What can hang from each mark:
j_678: j_39 j_410 j_475 j_720 j_879
j_410: j_186 j_678 j_911
j_879: j_678
j_475: j_186 j_678
j_39: j_678
j_720: j_678

Every row comes from one small tree of marks. The marks that hang from a mark follow it in brackets, in the order of their numbers. Every link used is in the known rows. Which tree was each row made from?
Known rows:
j_475{j_678{j_39 j_410}}: [.06,.05,-.19,-.03,.12,.12,.05,.27,-.13,-.35,-.13,.15,-.35,-.22,-.04,-.04,-.02,-.10,-.03]
j_410{j_678}: [-.12,.02,-.24,.19,.10,.02,-.04,.17,-.01,-.19,.03,.16,-.44,-.21,.37,-.05,.03,-.06,.03]
j_720{j_678}: [-.16,.06,.09,.01,.26,.10,-.17,.17,-.04,-.24,.02,.17,-.27,-.12,.10,-.03,.06,.08,.01]
j_410{j_678{j_39 j_879} j_911}: [.05,-.05,-.21,.20,.25,.03,.17,.19,.14,-.07,.39,.19,-.23,-.27,.19,.02,.00,-.03,-.07]
j_720{j_678{j_475}}: [-.09,.02,.09,-.02,.29,.05,-.11,.14,-.05,-.20,-.15,.14,-.16,-.18,.18,-.08,.05,.05,.02]
j_879{j_678{j_39 j_720}}: [.09,.05,.14,.01,.16,.09,.15,.21,-.08,-.09,-.43,.16,-.27,-.10,-.04,-.05,-.01,.01,-.05]
j_720{j_678{j_410{j_186 j_911} j_879}}: [-.12,.00,-.11,.19,.29,.17,-.12,.20,-.02,-.16,.29,.22,-.04,-.27,.01,.05,.02,.07,-.06]
j_720{j_678{j_410 j_475}}: [-.06,.02,-.09,.02,.21,.09,-.12,.16,-.08,-.32,-.22,.14,-.19,-.23,.11,-.12,.03,-.07,.01]
j_475{j_186 j_678{j_410 j_720}}: [.12,.02,-.09,-.04,.07,.09,-.02,-.01,-.21,-.26,-.26,.19,-.58,-.24,.11,.04,-.02,.05,.04]
j_475{j_678{j_879}}: [-.02,.07,.00,-.06,.21,.05,.04,.20,-.19,-.11,-.06,.13,-.05,-.23,.27,.00,.00,.12,-.03]
j_39{j_678{j_410 j_879}}: [.05,.00,-.13,.11,.20,.06,-.08,.30,-.03,-.28,.04,.12,-.17,-.31,.21,-.07,-.02,-.07,-.01]
j_410{j_186 j_678{j_39} j_911}: [-.07,-.06,-.28,.35,.21,.11,.03,.23,.17,-.09,.45,.26,-.46,-.26,.12,.08,.02,-.04,-.03]
j_475{j_186 j_678}: [.01,.05,.05,.01,.11,.13,-.13,.01,-.15,-.20,-.02,.16,-.59,-.21,.20,.07,.03,.10,.07]
j_678{j_410 j_475 j_879}: [.06,.00,-.30,.13,.19,.04,.08,.22,-.10,-.22,-.30,.10,.07,-.37,.21,-.11,-.03,-.08,-.07]
j_678{j_879}: [-.06,.05,-.09,.13,.24,.05,.03,.22,-.05,-.12,-.05,.13,-.02,-.25,.21,-.01,.00,.09,-.07]
j_678{j_39 j_410 j_720}: [.13,.01,-.27,.04,.18,.06,.17,.25,-.02,-.33,-.30,.19,-.32,-.22,-.16,-.05,-.06,-.07,-.10]
j_720{j_678{j_39 j_410 j_475 j_879}}: [.09,-.04,-.12,-.12,.31,.09,.05,.19,-.05,-.25,-.15,.12,.09,-.27,-.07,-.11,-.05,-.06,-.08]
j_475{j_186 j_678{j_410}}: [.04,.04,-.13,.05,.03,.16,-.14,.03,-.18,-.31,-.09,.16,-.60,-.26,.13,.03,.01,-.02,.06]
j_678{j_39 j_475{j_186} j_720}: [.25,-.08,-.04,-.04,.25,.01,.16,.01,.02,-.15,-.34,.17,-.39,-.26,-.01,-.01,-.05,.04,-.03]
j_678{j_39 j_410 j_879}: [.09,.01,-.31,.08,.20,.11,.12,.29,-.02,-.28,-.09,.13,-.05,-.30,-.10,-.06,-.07,-.10,-.13]
j_678{j_475 j_720}: [.07,.01,-.06,.05,.25,-.06,.13,.15,-.06,-.13,-.45,.16,-.18,-.24,.24,-.07,.00,.07,-.03]
j_39{j_678}: [-.03,.03,.06,.13,.22,.04,-.14,.28,.04,-.26,.07,.15,-.43,-.21,.24,-.04,.05,.00,.05]
j_475{j_186 j_678{j_39 j_410 j_879}}: [.18,-.02,-.15,-.09,.13,.16,.04,.05,-.15,-.24,-.01,.14,-.32,-.30,-.04,.03,-.07,-.02,-.02]
j_475{j_186 j_678{j_39 j_720 j_879}}: [.24,-.04,.05,-.23,.24,.05,.16,-.01,-.15,-.07,-.12,.17,-.27,-.23,.02,.07,-.08,.16,-.03]

Which tree is each row?
[.08,.04,.10,.07,.15,.11,.09,.22,-.05,-.12,-.44,.11,-.18,-.18,.06,-.10,.01,-.10,-.02]
j_879{j_678{j_39 j_475}}
[.22,-.04,-.28,.01,.21,.00,.23,.22,-.02,-.29,-.48,.16,-.19,-.29,-.07,-.11,-.06,-.11,-.09]
j_678{j_39 j_410 j_475 j_720}
[.18,-.06,.07,-.06,.34,-.09,.11,.20,-.04,-.08,-.22,.13,-.01,-.30,.34,-.08,-.04,.08,-.01]
j_39{j_678{j_475 j_720 j_879}}
[-.04,-.07,-.35,.14,.22,.08,.06,.22,.01,-.05,.20,.17,-.10,-.29,.16,.01,-.08,-.02,-.05]
j_410{j_186 j_678{j_39 j_879}}
[.07,.05,.04,-.15,.25,-.02,.16,.16,-.23,-.06,-.23,.16,-.03,-.21,.26,.01,-.04,.18,-.04]
j_475{j_678{j_720 j_879}}
[.16,-.02,.03,-.14,.20,.12,.05,.04,-.12,-.13,.05,.14,-.30,-.25,.04,.07,-.05,.10,-.01]
j_475{j_186 j_678{j_39 j_879}}
[.11,-.05,.08,.10,.21,.04,-.16,.09,.03,-.22,-.03,.13,-.52,-.30,.29,-.04,.03,-.02,.10]
j_39{j_678{j_475{j_186}}}
[.13,-.02,-.10,.01,.23,-.01,.04,.26,-.06,-.23,-.13,.15,-.16,-.29,.18,-.07,-.05,.00,-.03]
j_39{j_678{j_410 j_720 j_879}}
[.13,.02,.18,.05,.10,.07,.03,-.02,-.15,-.03,-.58,.14,-.36,-.19,.22,-.04,.01,.05,.04]
j_879{j_678{j_475{j_186} j_720}}
[.23,-.06,-.08,-.11,.35,-.06,.33,.18,-.03,-.06,-.37,.13,.13,-.29,.05,-.07,-.09,.07,-.13]
j_678{j_39 j_475 j_720 j_879}
[-.03,.04,-.20,.18,.19,.14,.01,.25,-.14,-.13,.18,.20,-.10,-.33,.15,.08,.00,.05,-.06]
j_475{j_678{j_410{j_186 j_911} j_879}}
[.14,-.05,-.10,.14,.13,.08,-.18,.12,.00,-.34,-.10,.13,-.54,-.35,.22,-.07,.02,-.13,.09]
j_39{j_678{j_410 j_475{j_186}}}
[.13,-.03,.08,.00,.28,-.08,.03,.21,.00,-.17,-.26,.15,-.30,-.25,.31,-.08,.01,.03,.04]
j_39{j_678{j_475 j_720}}
[.30,-.10,-.04,-.11,.31,-.01,.25,.00,-.02,-.05,-.30,.14,-.09,-.32,.03,.00,-.10,.09,-.08]
j_678{j_39 j_475{j_186} j_720 j_879}
[.24,-.09,-.28,.05,.18,.11,.10,.07,-.02,-.25,-.19,.11,-.14,-.40,-.04,-.05,-.08,-.11,-.07]
j_678{j_39 j_410 j_475{j_186} j_879}
[.17,-.05,-.32,.05,.23,.06,.18,.25,-.02,-.26,-.27,.10,.08,-.37,.00,-.11,-.07,-.13,-.12]
j_678{j_39 j_410 j_475 j_879}
[.19,-.01,.06,-.17,.18,.07,.09,.00,-.12,-.17,-.16,.19,-.55,-.19,-.01,.07,-.04,.12,.01]
j_475{j_186 j_678{j_39 j_720}}
[.19,.01,-.16,-.19,.21,.03,.25,.22,-.19,-.21,-.26,.15,-.05,-.25,-.02,-.03,-.10,.02,-.10]
j_475{j_678{j_39 j_410 j_720 j_879}}
[-.12,.04,-.30,.46,.16,.17,-.10,.28,.05,-.25,.18,.24,-.38,-.31,.04,.06,.05,-.03,-.05]
j_678{j_410{j_186 j_911}}
[-.02,-.08,-.29,.29,.27,.09,.10,.22,.13,.00,.49,.23,-.18,-.32,.15,.08,-.02,.01,-.07]
j_410{j_186 j_678{j_39 j_879} j_911}
[.16,.03,-.11,.00,.20,.06,.20,.22,-.06,-.25,-.05,.23,-.39,-.22,-.06,.02,-.01,.00,-.07]
j_475{j_678{j_39 j_410{j_911} j_720}}
[.10,-.06,-.16,.12,.22,.01,-.04,.26,-.05,-.23,-.25,.18,-.28,-.33,.20,-.07,-.03,-.05,.03]
j_39{j_678{j_410{j_186} j_475 j_720}}
